Known rows, with every step that occurs
V -> X -> Z -> R: [  1,  48, -17, -25, -12,  -9,   3,  -9,  -2,  11,  10,  15,  11,  61,   7,
  17,  16,  32, -20,  31,  18,   2]
Z -> X -> P: [ -5,  43,  -5,   8,   7, -10,   5,  23,  -9,  15,  -3,  19,   0,  -2,   1,
 -25,  -8, -23,  -1, -31,  16,  -5]
P -> X -> V: [  4,  21, -25, -10,  -4,  15, -25,  17, -15,  24, -40,  -6,  -1, -14,  33,
 -14,   1,  -1,   0,   8, -16, -16]
B -> X -> Z -> R -> V: [ -1,  51,   8,  -7,   6, -19, -27,  12,  40,  -1,   9, -25,  28,   7,  37,
   5, -17,  18,  -3,   0,  38, -28]
Z -> R -> V -> X -> B: [ 21,  30,  -5, -31,   3,  -5,  10,  16, -23, -13, -11,  -6,   1,  35,  43,
  11, -13,   7, -40, -16,  -5,   1]
P -> X -> V -> R -> Z: [ -1,  53, -32, -46,  -9,  23,  15,  35, -46,   8, -46, -21,   9, -15,  18,
  23, -19,  13,  -7,  27,  -6, -13]
B -> X -> Z -> R: [-21,  57, -13, -16, -11, -22, -28,   6,  34,   5,  20,  -3,   8,  26,  19,
   3,  -1,  28,  18,  16,  36, -25]
V -> X: [ 16,   6,   8,   1,   8,  22,   8,   1, -14,   0,  -3,  13,  -3,  38, -16,
  -1,   8,   4, -13,  18,  10,  24]
V -> R -> W: [-23,  27, -19, -22,  11,   2,  42,  -5, -15, -27,   4, -17,  -1,  31,  -9,
   3, -28,   1,  -8,  -4, -14,  37]
R -> W -> X -> P: [-38,  23, -24,  17,  18, -27,  41,   7, -23, -41,  13,   4,  35,  45,   3,
 -19, -43,  29,  -8, -72,  -9,  25]
Z -> R -> V -> X: [ 34,  32,  15,   4,  22,  16, -14,   9,  -1, -13, -21, -10,  11,  44,  12,
  14, -17,  10, -38, -18,  13,  12]
B -> X: [ -6,  13,  13,   8,   7,  10, -21,  18,  19,  -6,   6,  -5,  -3,   0,  -2,
 -16,  -7,  -1,  25,   3,  29,  -2]
V -> X -> Z -> R -> P: [  3,  53, -25, -22, -34,  -7,  19, -23,  -7,  20,  11,  13,  31,  60,   8,
   1,  -2,  15, -33,  37,  24,   7]
Z -> R -> V: [ 18,  26,   8,   2,  16,  -8, -20,   8,  14, -14, -18, -22,  14,   8,  29,
  14, -25,   6, -23, -34,   2, -14]
R -> V -> X -> B: [ 21,   0,   8, -22,   5,   5,  30,  12, -29,  -7,  -3,  -6,   6,   5,  31,
  -1,  -3, -12, -40,   2,  -4,   9]
Z -> R -> W: [-23,  31, -14,   1,  14, -23,   8, -12,   0, -42,  11,  -8,  -5,  50,  -2,
   5, -22,  21,  -1, -48, -11,   6]
B -> X -> V -> R: [-13,  61,  -7, -38,   2,  41, -34,  39,   6,  10, -27, -29, -11,  20,  20,
  -7, -30, -11,   3,  38,  30,  -1]
V -> R -> W -> X -> B: [-56,  26, -53, -68,   2, -11,  69,   6, -42, -41,  14, -15,  13,  43,  29,
   4, -38,  23, -27, -36, -35,  29]
W -> X: [-19,   1, -16, -12,  11,   6,   4,   3,  -4, -11,   0,  -3,  23,  25,   5,
   3, -12,  30, -17, -34,  -4,   2]
B -> X -> P: [ -3,  37,   4,  27,   1,  -7, -14,  37,   9,  -2,  -2,   7,   7,  -4,   8,
 -30, -24,  -2,  32,  -3,  36,   2]
P -> X: [ 12,  -1, -21,   7,   0,  -1,  -1,   5,  -9,  14, -22,   7,   7, -25,  14,
 -15,   7,   4,  13,  -2, -23,   2]
W -> X -> Z -> R: [-33,  44, -41, -38,  -8, -26,  -1,  -7,  10,  -2,  14,  -1,  37,  49,  28,
  20,  -4,  55, -21, -22,   3, -21]
X -> Z -> R -> V: [  4,  38,  -4, -16,  -2, -29,  -7,  -4,  21,   5,   5, -21,  31,   7,  40,
  19,  -9,  18, -28,  -4,  10, -28]
V -> X -> B: [  1,   5, -12, -34, -12,   4,  31,   7, -37,  -2,   6,  17, -13,  24,  15,
  -3,  12,  -2, -19,  17,  -6,  15]

Rows
[-21,  50, -19, -15,   3, -22,  29, -25,  -9, -24,  28,   8,  11,  84,  -6,
  10,   3,  34, -19,   0,   7,  21]
V -> X -> Z -> R -> W
[ -2,  36, -64, -33, -44, -28,  21,   1, -30,  17, -18,  10,  11, -13,  57,
 -21, -18,  -1,  -6, -11, -35, -12]
Z -> R -> P -> X -> B
[  1,  35, -21,  -5, -22,  -9,  -1, -12,   0,   3,  -5,  -2,  16,  25,  13,
  -4, -26,   0, -16, -10,   4,  -3]
Z -> R -> P
[-20,  45,   9, -33,   7,  16,  -2,  24, -27,  -4,  -7, -13, -10,   3,  -7,
  19,   3,  -6, -22, -23,  30, -40]
R -> Z -> X -> V
[ 13,   6, -31,  11, -24,   1,  16,  -8, -14,  29, -19,   7,  28, -29,  15,
 -31, -13, -13,   0,   4, -17,   8]
R -> P -> X
[-56,  13, -30, -21,   7, -31,  46, -22,  -4, -27,  41,  -7,  41,  45,   5,
   2,  -9,  42, -21, -32,  -6,   9]
R -> W -> X -> Z
[-12,  70, -24, -53, -17,  40,   2,  12, -18,  37, -27, -18,   0,  15,  16,
 -18, -28, -46, -45,  17,  19,  -1]
Z -> X -> V -> R -> P
[-14,  44, -25, -26, -18, -31,  -5, -10,  15,  10,  13,   1,  13,  26,  22,
  18,   7,  25,  -6,  12,   7, -23]
X -> Z -> R
[-42,  -2, -16,  -3,  25,  -9,  30, -11, -12, -45,  20,  -9,  23,  48,  -6,
  -2, -27,  35, -17, -65, -14,  21]
R -> W -> X
[-56,  36, -46, -50,   3, -13,  59, -13, -13, -21,  26, -17,  43,  53,   9,
  11, -24,  41, -27,  -8, -12,  26]
V -> R -> W -> X -> Z
[-26,  44, -48, -11,  -5, -46,  23, -19,  -3,  -8,   9,   2,  21,  22,  24,
  -4,  -1,  36,  10, -18, -26,  -3]
P -> X -> Z -> R -> W
[ -4,  34,  -7, -36,  -5,  10,  39,  18, -29, -16,  -9, -16,   9,   2, -14,
  38, -19,  17,  -6,  17,  11,   5]
V -> R -> Z
[ 16,  38, -26,  -9,  -4, -30,  -7,   1,  12,  18, -18, -13,  38, -22,  51,
   6,  -3,  22, -13,  -7, -13, -25]
P -> X -> Z -> R -> V
[ -1,  31, -67, -54, -48,  -3,  55,   7, -44,  30, -24,   0,  18, -32,  48,
 -24, -25, -22, -11,  33, -39,  15]
V -> R -> P -> X -> B
[-15,  24, -24,   7,   6, -13,  14,  23, -17,  -7,  -4,  10,  35,  22,  16,
 -12, -29,  26,  -9, -40,   2,   5]
W -> X -> P
[ -7,  47, -19, -46,  -7,  31, -12,  23, -16,  16, -31, -23,  -7,  20,  22,
  11, -22, -11, -22,  35,   2,  -1]
X -> V -> R
[ 20,  29,  -1,  20,   1,   6,  17,  20, -27,   3,  -8,  26,  11,  35,  -6,
 -15,  -9,   1,  -8,  11,  18,  28]
V -> X -> P
[-22,  18, -16, -46,  -7, -11,  20,  10, -20,   7,  13,  11, -23, -11,  21,
 -13,  13, -24, -14, -23,  -8, -20]
Z -> X -> B
[-43,  30, -30, -11,  25, -18,  11, -10,  -6, -54,  13,  -9,  18,  74,   6,
   8, -35,  50, -15, -81, -15,  11]
Z -> R -> W -> X
[-21,  27,   0,  -8, -12, -12,  -6,   6,  28,  12,  26,  -3,  14,  -1,   8,
 -11,  10,  11,  21,  35,  37, -15]
B -> X -> Z
[-15,  39,   0, -26,   9,  22, -28,  16,  -3,  19, -15,  -7, -18,  13,  10,
 -10,   5, -25, -23, -14,  16, -27]
Z -> X -> V
